Each row comes from the steps of one path. Every step used is in the known rows, and no mark comes twice. Write the path behind each row, first mark first.
Known rows:
fiseb, mabit: -3.48  0.53 -1.34 -2.15  1.60 -1.83 -1.02 -2.44  2.06  1.89 -5.28  0.50  1.63 -0.21  3.53 -1.42 -2.11  3.61  4.04 -0.58 -0.11 -4.51  1.00 -0.69  3.00  2.34  3.09 -1.91 -2.22 -0.49 -0.56 -2.07  0.04 -1.11  3.35  0.31 -0.77  1.50
sise, sevel, fiseb, mabit, mafu: -4.88  2.38 -3.00 -0.78 -0.11 -0.28 -2.92 -1.83  1.66  2.37 -2.48  2.41 -1.04 -4.96  2.46 -3.68  0.00  0.88  6.01 -3.16  2.27 -7.57  0.36 -1.83  1.60  3.04  1.37  0.23 -3.28 -0.50 -1.62 -2.18  0.43 -0.35  3.48  1.55  3.33  0.63
luve, lalok: -0.79 -2.27  0.82 -2.04  3.31 -2.82 -0.87  0.18  6.22  2.66 -7.31  0.77  3.12  3.36  3.24 -0.67 -1.42  2.54  3.50  2.30 -0.81 -3.11  0.33  0.80  1.53  2.67  2.59 -3.13  0.34 -1.81 -0.63 -1.14 -2.45  0.07  4.11 -0.10 -4.24  1.09
mazi, sevel: -1.59 -1.74 -1.12 -2.26  2.45 -0.43 -2.62  0.15  3.11  1.51 -7.11  1.57  0.39  3.52  2.65  1.58  0.70  1.70  5.35 -2.42 -0.85 -1.86  0.57 -0.02  2.71 -0.82  4.69 -2.91 -0.31 -1.78 -2.26 -0.64 -3.77 -0.83  4.81  0.03 -3.38  0.09
lefu, sevel: -2.85 -1.27  1.23 -2.33 -0.03 -1.60 -1.71 -1.49  3.37  3.40 -4.40  0.85  1.67  0.16  0.98 -1.55  0.25  3.03  5.66 -0.41  1.53 -2.26  0.40 -0.64  3.35  2.51  3.92 -0.38 -1.70 -1.78 -2.08 -2.58 -1.86 -0.09  2.55  0.32 -0.22  2.20
mazi, mabit, mafu, sevel, luve: -2.36  3.26 -2.13 -3.84 -0.82 -1.53 -4.92 -2.49  2.20  0.68 -5.56 -0.87 -2.16 -1.24  1.74 -3.44 -1.26  0.43  6.16 -0.26 -0.22 -2.56 -0.28 -0.34  1.50  0.23  3.99  0.29  1.42  0.69  1.41 -3.48 -0.57  1.95  1.32  1.14 -2.12 -0.06
mazi, sevel, fiseb: -1.57 -1.62 -2.09 -2.04  2.18  0.05 -3.26 -0.86  3.46  2.24 -5.17  1.47 -0.67  0.01  3.58 -0.54  1.03  0.30  6.90 -2.88 -0.57 -3.90  1.13 -1.76  3.59  1.08  4.22 -1.24 -0.16 -0.45 -3.07 -0.08 -3.65  0.71  5.09  0.55 -1.08  0.52
fiseb, mabit, mazi, sevel: -2.20  1.29 -3.93 -1.80  0.05 -0.02 -2.88 -0.28  2.01  0.79 -5.37  0.38 -1.42  0.22  4.26  0.53 -1.26  3.62  5.66 -2.07 -1.44 -2.29 -0.12 -1.38  4.59 -0.99  3.99 -1.94 -0.73 -2.50  0.07 -1.40 -1.53 -0.83  4.01  1.12 -1.43 -0.35
sevel, fiseb, mabit: -3.11  0.44 -2.42 -2.28  1.28 -1.27 -1.73 -3.07  2.53  2.78 -3.65  0.52  0.28 -3.08  4.08 -3.10 -1.52  2.02  5.71 -1.38  0.18 -6.06  1.36 -2.33  3.36  3.92  2.80 -0.60 -2.43  0.20 -1.18 -1.65 -0.06  0.26  3.69  0.76  1.35  2.18
sevel, luve, lalok: -0.73 -1.14  1.22 -1.21  3.28 -4.24 -0.55 -0.89  5.07  2.09 -7.48  0.81  2.44  2.80  4.17 -1.11 -2.06  1.26  5.13  4.60 -1.13 -4.33 -0.78  0.89  0.94  3.45  3.40 -2.37  1.61 -1.32  2.04 -2.40 -2.47  0.48  3.00 -0.35 -4.02  1.15
luve, sevel, fiseb, mabit: -3.65 -0.31 -2.85 -1.84  1.88 -2.45 -1.15 -1.88  3.88  2.32 -3.60  1.97  1.10 -3.10  3.88 -2.29 -0.90  1.12  6.53 -3.13 -1.35 -7.25  1.13 -1.85  3.42  4.91  0.92 -1.96 -3.33  0.00 -0.56 -2.67 -1.24 -0.13  3.63 -0.54  1.55  3.60
mabit, mafu, sevel, luve: -2.86  3.20 -0.09 -2.60 -1.02 -1.99 -3.87 -2.36  2.70  2.17 -5.62 -0.52 -2.03 -1.11  2.24 -4.19 -1.01 -0.21  6.90  0.10  0.27 -4.33 -1.80 -0.42  1.02  0.78  4.27  0.92  1.62 -0.67  1.34 -4.06  0.56  1.50  1.77  1.56 -0.91  0.36
mazi, mabit, mafu: -4.68  1.68 -2.82 -3.81  0.45  0.18 -4.49 -0.68  2.24  0.16 -5.54  0.33  0.50 -0.28  0.62 -1.01 -0.41  1.62  2.27 -1.19  0.82 -1.48  2.36  0.34  2.18 -0.18  2.38 -1.92 -1.14  0.28 -2.70 -1.73 -1.96  0.15  2.50  0.61 -2.95 -0.91
lalok, mazi, sevel: -0.49 -2.83 -1.78 -2.23  3.95 -0.59 -1.04 -0.53  4.98  2.56 -8.52  1.82  0.76  5.39  3.02  2.42 -0.08  3.70  3.59 -0.83 -0.44 -2.59 -0.38  1.82  3.25 -1.84  5.08 -3.14 -0.54 -1.46 -2.87 -1.96 -2.52 -0.36  4.12  0.78 -4.54 -0.31
mazi, sevel, luve, lalok:  0.38 -1.11  0.02 -1.31  3.63 -3.91 -1.35  0.10  4.96  1.53 -7.90  2.02  1.21  3.77  4.14  0.58 -0.11  1.60  6.51  2.25 -1.87 -3.76 -1.00  0.83  1.38  1.84  4.38 -2.50  2.52 -1.48  1.93 -0.65 -4.15  0.95  4.17 -0.50 -4.69  0.41
lalok, sise, sevel, fiseb, mabit: -2.04 -1.15 -1.37 -0.19  3.06 -2.77 -1.24 -3.33  3.26  4.28 -3.12  2.28  0.68 -2.30  3.13 -1.34 -1.84  2.52  5.86  0.77  0.93 -7.53  0.76 -2.71  2.11  3.40  3.61 -1.35 -3.59  0.07 -1.05 -2.13 -1.20 -1.92  3.96  0.60  1.94  1.67
lefu, sevel, mafu: -2.62 -1.25 -1.08 -2.25  1.47 -0.16 -2.08 -2.65  3.87  3.14 -4.81  3.14 -0.19 -1.70  0.66 -3.71  1.47  1.92  5.43 -2.35  1.06 -3.53  2.77 -2.46  2.38  3.37  3.55 -0.10 -2.06 -0.93 -1.25 -1.73 -1.85 -1.36  1.70  0.67 -0.03  2.92
mafu, sevel, luve: -1.05  0.39  0.48 -2.89  0.46 -2.73 -2.31 -2.89  2.99  2.43 -6.73 -1.05 -0.94  0.81  3.18 -3.34 -2.20  0.31  6.78  0.87 -0.95 -3.47 -1.97 -0.55  1.78  1.22  5.35 -0.19  1.17 -0.56  1.48 -4.32 -0.36  1.19  1.91  1.06 -2.16  1.40
fiseb, mabit, mazi: -3.69  1.44 -3.08 -1.64 -0.84 -0.65 -2.27 -1.68  1.95  1.26 -4.91 -0.95 -0.35 -1.19  4.12 -1.71 -3.67  3.50  3.79  0.58 -1.01 -2.98 -0.07 -1.29  4.63  1.06  3.07 -1.33 -1.97 -2.56  0.59 -3.39  0.85 -0.87  2.50  1.67 -0.59  0.46

Which path is each row?
-2.19  0.47 -3.75 -2.18  1.95 -0.63 -2.54 -1.91  2.44  2.17 -3.81  1.12 -0.76 -1.91  4.21 -1.22  0.38  2.61  7.19 -3.45 -0.65 -5.72  1.37 -2.43  3.85  2.54  3.44 -0.92 -1.21  0.08 -1.27 -0.08 -1.82  0.55  4.82  0.54  0.65  1.34 -> mazi, sevel, fiseb, mabit
 0.67 -3.00 -2.87 -1.56  5.27 -3.42 -0.36 -1.03  4.99  1.28 -8.72  2.41  1.64  3.95  3.57  0.48 -2.85  2.88  2.96  4.07 -0.49 -3.19 -0.29  2.80  1.38  1.13  3.68 -4.62 -1.09 -0.19  0.99 -3.37 -3.35 -0.06  1.72 -0.03 -5.66  0.04 -> sise, sevel, luve, lalok, mazi, mabit
-2.53  1.84 -1.38 -3.07 -0.86  0.49 -5.03 -2.12  4.52  3.19 -3.29 -1.27 -2.51 -3.55  1.65 -5.20  0.33 -0.67  7.03 -3.51  0.92 -4.89 -0.08 -2.15  2.06  1.42  2.86  1.90 -0.07  0.01 -2.16 -2.13  0.24  2.57  3.09  2.11  1.13  0.66 -> mabit, mafu, sevel, fiseb
-3.46  2.61 -4.53 -2.15  1.47  0.32 -2.85 -1.79  3.82  2.50 -3.85  2.00 -1.86 -2.37  2.72 -1.58  1.05  3.24  5.51 -3.43  1.47 -7.05  0.39 -0.54  3.16  0.81  2.69  0.48 -0.89 -0.20 -1.86 -0.93  0.02  1.29  3.75  1.43  0.53 -0.28 -> lalok, mazi, sevel, fiseb, mabit, mafu
 0.93 -0.76  2.63 -1.07  3.90 -5.97 -2.01 -2.18  7.75  4.16 -6.88 -0.26  1.47  2.87  2.22 -0.65 -2.74  2.67  5.70  6.40 -1.32 -4.66 -1.03 -0.30  0.71  1.76  5.37 -1.40  2.43 -0.71  2.69 -2.44 -2.32  0.34  3.01 -0.18 -4.80  0.84 -> mafu, sevel, luve, lalok, sise
-1.84  0.06 -3.37 -1.57  3.27 -2.31 -2.04 -0.53  4.58  0.94 -7.00  2.75  0.34  1.78  2.09 -0.78 -1.15  1.98  3.29  2.57  0.96 -4.29 -0.29  2.72  0.66  0.64  2.29 -2.57 -0.91 -0.27  0.58 -3.28 -2.03  0.43  1.49  0.87 -4.03 -1.22 -> sise, sevel, luve, lalok, mazi, mabit, mafu
-0.31 -2.52  2.62 -0.65  4.85 -4.70 -1.17 -1.02  8.13  4.06 -7.05  0.84  3.74  4.23  1.55  1.45 -2.20  3.51  2.80  5.93 -0.69 -3.87  1.00  0.24  1.43  1.80  4.17 -3.31  0.25 -1.23 -0.44 -1.25 -3.32 -1.24  4.35 -0.56 -4.99  0.31 -> luve, lalok, sise
 0.52 -3.47 -0.09  0.06  5.22 -4.03  1.19 -1.20  6.06  3.43 -8.79  2.66  2.06  4.81  4.05  0.10 -2.67  2.44  3.81  4.90 -0.02 -5.57 -2.56  2.88  0.96  1.98  3.66 -3.23 -0.54 -2.00  1.43 -4.10 -1.63 -0.37  2.21  0.73 -4.26  0.61 -> sise, sevel, luve, lalok, mazi
-2.53  2.04 -3.65 -4.23 -0.73  0.71 -6.13 -1.97  3.86  1.73 -3.53 -1.52 -2.81 -4.19  1.40 -4.76  0.11 -0.38  6.19 -3.79  0.49 -3.41  1.46 -2.42  2.73  0.97  2.68  1.14 -0.07  1.28 -2.22 -1.47 -1.08  2.74  2.49  1.76 -0.25  0.43 -> mazi, mabit, mafu, sevel, fiseb
-0.12  1.37 -2.59 -0.81  1.68 -3.47 -1.79 -0.25  4.00  0.92 -6.42  0.92 -0.53  0.93  5.57 -0.42 -1.91  3.19  7.07  2.37 -2.28 -4.12 -1.50 -0.21  2.99  1.87  3.44 -1.80  2.23 -2.49  3.95 -0.96 -2.32  0.72  3.24  0.03 -3.21  0.22 -> fiseb, mabit, mazi, sevel, luve, lalok
-2.10  2.11 -4.09 -2.51 -2.18 -0.02 -3.74 -2.60  2.95  2.30 -2.93 -2.68 -3.15 -4.48  4.39 -4.73 -3.41  2.02  7.03 -1.55 -1.14 -4.37 -0.34 -3.24  4.76  1.70  3.03  0.94 -1.01 -1.53  0.73 -3.17  1.43  1.26  2.32  2.43  1.39  1.22 -> mafu, sevel, fiseb, mabit, mazi
-0.07 -3.79  2.01  0.77  4.87 -4.43 -0.58 -0.22  6.59  4.33 -6.80  2.95  3.46  3.80  1.69  1.56 -1.91  2.17  3.87  4.41  0.42 -4.68 -0.26 -0.03  0.18  1.57  3.62 -4.12 -2.03 -2.03 -0.68 -2.13 -3.94 -2.80  4.05 -0.16 -3.21  0.42 -> luve, lalok, sise, sevel
-1.63  2.22 -2.55 -3.54  0.80 -1.92 -3.72 -2.79  3.66  1.46 -6.55 -0.71 -2.06  0.17  1.74 -2.98 -1.98  1.56  4.90  0.83 -0.15 -3.44 -0.75  1.09  1.90 -0.75  4.47  0.00  1.25  0.51  1.15 -4.55  0.36  2.18  0.58  1.43 -3.39 -0.42 -> lalok, mazi, mabit, mafu, sevel, luve
 1.02 -3.15 -1.44 -1.91  5.39 -1.68 -0.88  0.46  7.39  2.69 -8.78  2.07  1.62  5.96  3.35  2.38  0.14  4.23  3.62  0.26 -0.83 -3.15 -0.58  2.44  2.49 -0.84  4.04 -3.74  0.83 -1.87 -1.42 -0.64 -3.36  0.27  4.26  0.35 -6.11 -0.09 -> luve, lalok, mazi, sevel
-0.01 -3.34 -0.31 -1.83  4.86 -2.78  0.62 -0.50  7.83  3.35 -8.75  0.76  2.93  5.04  3.16  0.48 -2.23  4.15  1.80  3.29 -0.23 -3.97 -0.67  3.07  2.02  1.17  3.14 -3.42 -0.28 -1.75 -0.91 -2.72 -1.20  0.47  3.08  0.57 -5.54  0.47 -> luve, lalok, mazi
-0.63 -1.55 -0.91 -1.58  3.58 -2.37 -0.59 -1.77  3.53  2.02 -8.53  2.28  0.02  4.48  3.74  1.13 -0.73  2.25  5.05  1.78 -1.13 -3.79 -1.91  1.69  2.78 -0.49  6.00 -2.31  0.82 -1.25  0.42 -3.16 -2.38  0.28  2.90  0.37 -3.98  0.04 -> lalok, mazi, sevel, luve
-1.80 -0.70 -3.27 -1.66 -0.08  0.82 -3.56 -0.38  3.10  1.84 -4.62  0.32 -2.20 -0.96  4.34 -0.86 -0.23  0.22  6.51 -1.64 -1.52 -2.67  0.01 -2.31  4.43 -0.09  4.26 -0.75 -0.15 -1.95 -1.86 -1.18 -3.00  0.89  4.27  1.68 -0.72 -0.13 -> mabit, mazi, sevel, fiseb
 0.06  1.13 -0.47  0.18  3.41 -5.45 -1.66 -1.25  5.93  2.63 -5.79  1.02  0.24  1.91  3.89  1.54 -2.90  4.75  6.07  6.07 -2.02 -5.08 -0.67 -0.90  2.81  1.16  4.89 -2.23  2.02 -1.99  3.82 -1.41 -3.06 -0.73  3.71 -0.37 -3.85 -0.28 -> fiseb, mabit, mazi, sevel, luve, lalok, sise
-0.76  3.38  0.75 -1.14  2.32 -5.71 -3.05 -2.43  7.09  3.63 -4.80  0.09  0.23 -0.29  1.54 -2.06 -2.09  3.65  6.47  4.84 -0.12 -6.81 -0.76 -0.71  0.32  2.41  3.86  0.20  2.19 -0.15  3.64 -1.91 -0.24  0.57  2.79  0.12 -2.35  0.42 -> fiseb, mabit, mafu, sevel, luve, lalok, sise
 1.56 -1.60 -0.01 -1.91  3.88 -4.01 -0.35 -2.10  7.65  3.78 -8.69 -0.38  0.55  3.99  3.64 -1.59 -3.01  3.09  4.84  4.04 -0.89 -4.86 -2.36  2.37  1.52  1.32  4.48 -1.43  1.82 -1.17  2.25 -3.84 -0.44  1.71  1.62  0.81 -5.16  0.91 -> mafu, sevel, luve, lalok, mazi
-1.61  1.18 -4.34 -4.37  0.59  0.75 -4.77 -2.36  5.30  2.61 -4.60 -1.41 -2.83 -2.28  1.69 -3.95 -0.50  0.94  5.06 -2.56  0.64 -4.04  1.03 -0.66  2.72 -0.06  3.02  0.85 -0.38  1.21 -2.17 -2.72 -0.09  3.00  1.76  2.18 -1.28 -0.05 -> lalok, mazi, mabit, mafu, sevel, fiseb
-2.16  0.85 -5.96 -1.77  1.37  0.87 -3.21 -1.47  2.67  0.89 -5.39  2.59 -3.25 -1.53  3.35 -1.76  0.11  2.83  5.34 -3.87 -1.55 -3.30  2.47 -2.73  3.70  0.25  3.79 -1.36 -1.11 -1.84  0.43 -0.75 -1.70 -2.13  3.05  1.56 -1.38  0.98 -> fiseb, mabit, mazi, sevel, mafu
-0.38 -1.54  3.10 -0.21  4.51 -6.10 -0.56 -1.68  7.02  3.98 -7.23  1.12  3.28  3.66  2.29  0.64 -2.60  2.55  4.26  8.02 -1.17 -5.05 -0.18  0.35  0.93  2.48  5.00 -2.41  1.70 -0.85  2.04 -2.48 -3.23 -0.70  3.52 -0.86 -4.84  0.44 -> sevel, luve, lalok, sise
-0.31  1.02 -3.51 -4.18  1.91 -0.94 -4.64 -0.52  7.14  1.88 -6.61 -1.47 -1.10  1.00  1.10 -2.23 -0.93  3.18  3.41 -0.88  0.30 -2.36  0.64  1.29  1.37 -0.88  2.19 -1.11  0.88  0.04 -0.32 -2.10 -0.54  2.40  1.81  1.29 -4.74 -0.56 -> luve, lalok, mazi, mabit, mafu, sevel
-1.59 -0.72 -4.68 -1.51  1.46  1.54 -3.58 -0.97  3.30  0.85 -6.64  2.66 -2.84  0.22  2.94 -1.49  0.54  1.33  4.33 -3.10 -1.75 -1.95  2.09 -2.15  3.57 -0.87  4.29 -1.85 -0.52 -2.16 -0.59 -0.90 -2.91 -1.96  3.15  1.58 -2.85  0.58 -> mabit, mazi, sevel, mafu
-0.19 -2.29  0.73  0.30  3.53 -4.34 -0.30 -0.22  4.18  2.48 -7.48  2.80  2.20  2.82  4.11 -1.55 -2.00  0.33  5.82  3.57 -0.36 -4.82 -1.94  1.02  0.34  3.41  3.11 -3.02  0.17 -1.94  1.94 -2.80 -3.32 -0.97  3.04 -0.09 -2.80  1.45 -> sise, sevel, luve, lalok
-3.17  4.00 -1.93 -3.45 -1.17 -0.41 -4.27 -2.17  3.35  2.14 -3.86 -1.08 -1.87 -2.74  1.56 -4.29 -0.58  2.80  5.90 -3.68  1.06 -4.57 -0.24 -1.23  1.70  0.57  2.56  1.06 -0.46 -0.25 -0.24 -2.29  1.86  0.97  2.65  1.88  0.35  1.03 -> fiseb, mabit, mafu, sevel
-3.54  1.33 -3.86 -1.64 -1.15 -0.08 -2.60 -2.23  2.19  2.03 -3.47 -1.09 -1.48 -3.88  5.00 -3.24 -3.40  2.27  5.27  0.03 -0.73 -4.82  0.23 -2.69  4.97  2.54  2.54 -0.02 -1.87 -1.62  0.19 -2.92  0.43  0.29  2.66  1.92  1.13  0.95 -> sevel, fiseb, mabit, mazi
 0.23 -0.24 -1.32 -0.81  1.79 -2.80 -2.22  0.38  4.68  1.21 -7.65  0.75 -0.16  2.85  4.81  0.00 -1.63  1.88  6.79  3.13 -2.55 -2.92 -1.47  0.48  2.66  0.96  3.91 -2.24  2.80 -2.87  2.97 -1.56 -3.36  1.01  3.43  0.43 -4.40 -0.14 -> mabit, mazi, sevel, luve, lalok
-2.28  2.31 -4.21 -2.08  2.69 -0.94 -2.62 -0.74  5.84  2.75 -4.45  2.00 -1.29 -1.60  3.11 -1.55  1.11  3.66  5.92 -1.95  0.98 -7.35  0.47 -0.21  2.62  1.84  1.90 -0.09 -0.05 -0.46 -0.83  0.17 -0.41  1.93  3.92  1.07 -0.59 -0.62 -> luve, lalok, mazi, sevel, fiseb, mabit, mafu
-2.04  2.03 -3.01 -1.24 -0.12 -1.94 -1.93 -1.58  0.74  0.53 -5.82  0.75 -2.09 -0.05  5.04 -0.38 -2.03  2.20  7.19  0.80 -1.99 -3.64 -1.63 -1.03  4.15  0.15  5.04 -1.18  0.82 -1.90  2.82 -2.83 -1.44 -0.18  2.76  0.63 -1.55 -0.07 -> fiseb, mabit, mazi, sevel, luve
-0.27  0.84 -4.19 -4.16  1.78 -0.24 -4.63 -1.43  7.35  2.66 -4.80 -1.41 -2.12 -1.98  2.25 -3.89 -0.37  1.67  5.23 -1.37  0.02 -4.44  1.13 -0.22  2.05  1.30  1.97  0.38  0.76  0.83 -1.02 -1.55 -0.88  3.46  2.13  1.57 -2.68 -0.08 -> luve, lalok, mazi, mabit, mafu, sevel, fiseb
 1.62 -1.39 -2.78 -3.84  4.16 -3.17 -1.92 -1.76  6.63  1.50 -8.50 -0.95  0.23  3.17  3.40 -0.98 -2.93  3.82  3.78  3.06 -1.51 -2.36  0.04  2.09  2.22  0.29  3.88 -2.75  1.65  0.59  1.87 -2.98 -2.13  2.01  1.24  0.36 -6.55  0.46 -> mafu, sevel, luve, lalok, mazi, mabit
-5.54  2.95 -3.28 -1.73  0.12 -1.47 -2.79 -1.09  3.44  1.92 -2.54  2.21 -0.26 -4.72  2.05 -3.16  0.50  0.77  6.18 -4.31  0.23 -7.57  1.24 -1.69  2.43  4.01 -0.26 -0.41 -2.58  0.03 -1.22 -2.51 -0.01  0.55  3.42  0.15  2.31  1.89 -> luve, sevel, fiseb, mabit, mafu
-0.74 -0.75  1.77 -1.36  1.89 -4.68 -1.04 -1.05  5.20  3.00 -5.74  1.17  2.51  1.02  2.77 -2.28 -0.66  2.60  7.17  4.02  0.11 -4.09 -0.87  0.20  1.84  4.68  3.23 -0.75  1.34 -1.99  2.15 -2.11 -2.66  1.26  2.17 -0.39 -2.06  2.19 -> lefu, sevel, luve, lalok
-0.02  0.81 -0.36 -2.04  2.77 -3.22 -1.47 -1.77  7.49  3.28 -7.45 -0.08 -0.26  2.28  2.67 -2.67 -1.78  2.73  4.60  3.14  0.03 -5.50 -2.54  2.62  0.78  0.88  3.58 -0.31  1.97 -1.14  2.05 -3.78  0.64  2.31  1.58  1.57 -4.18 -0.14 -> mabit, mafu, sevel, luve, lalok, mazi
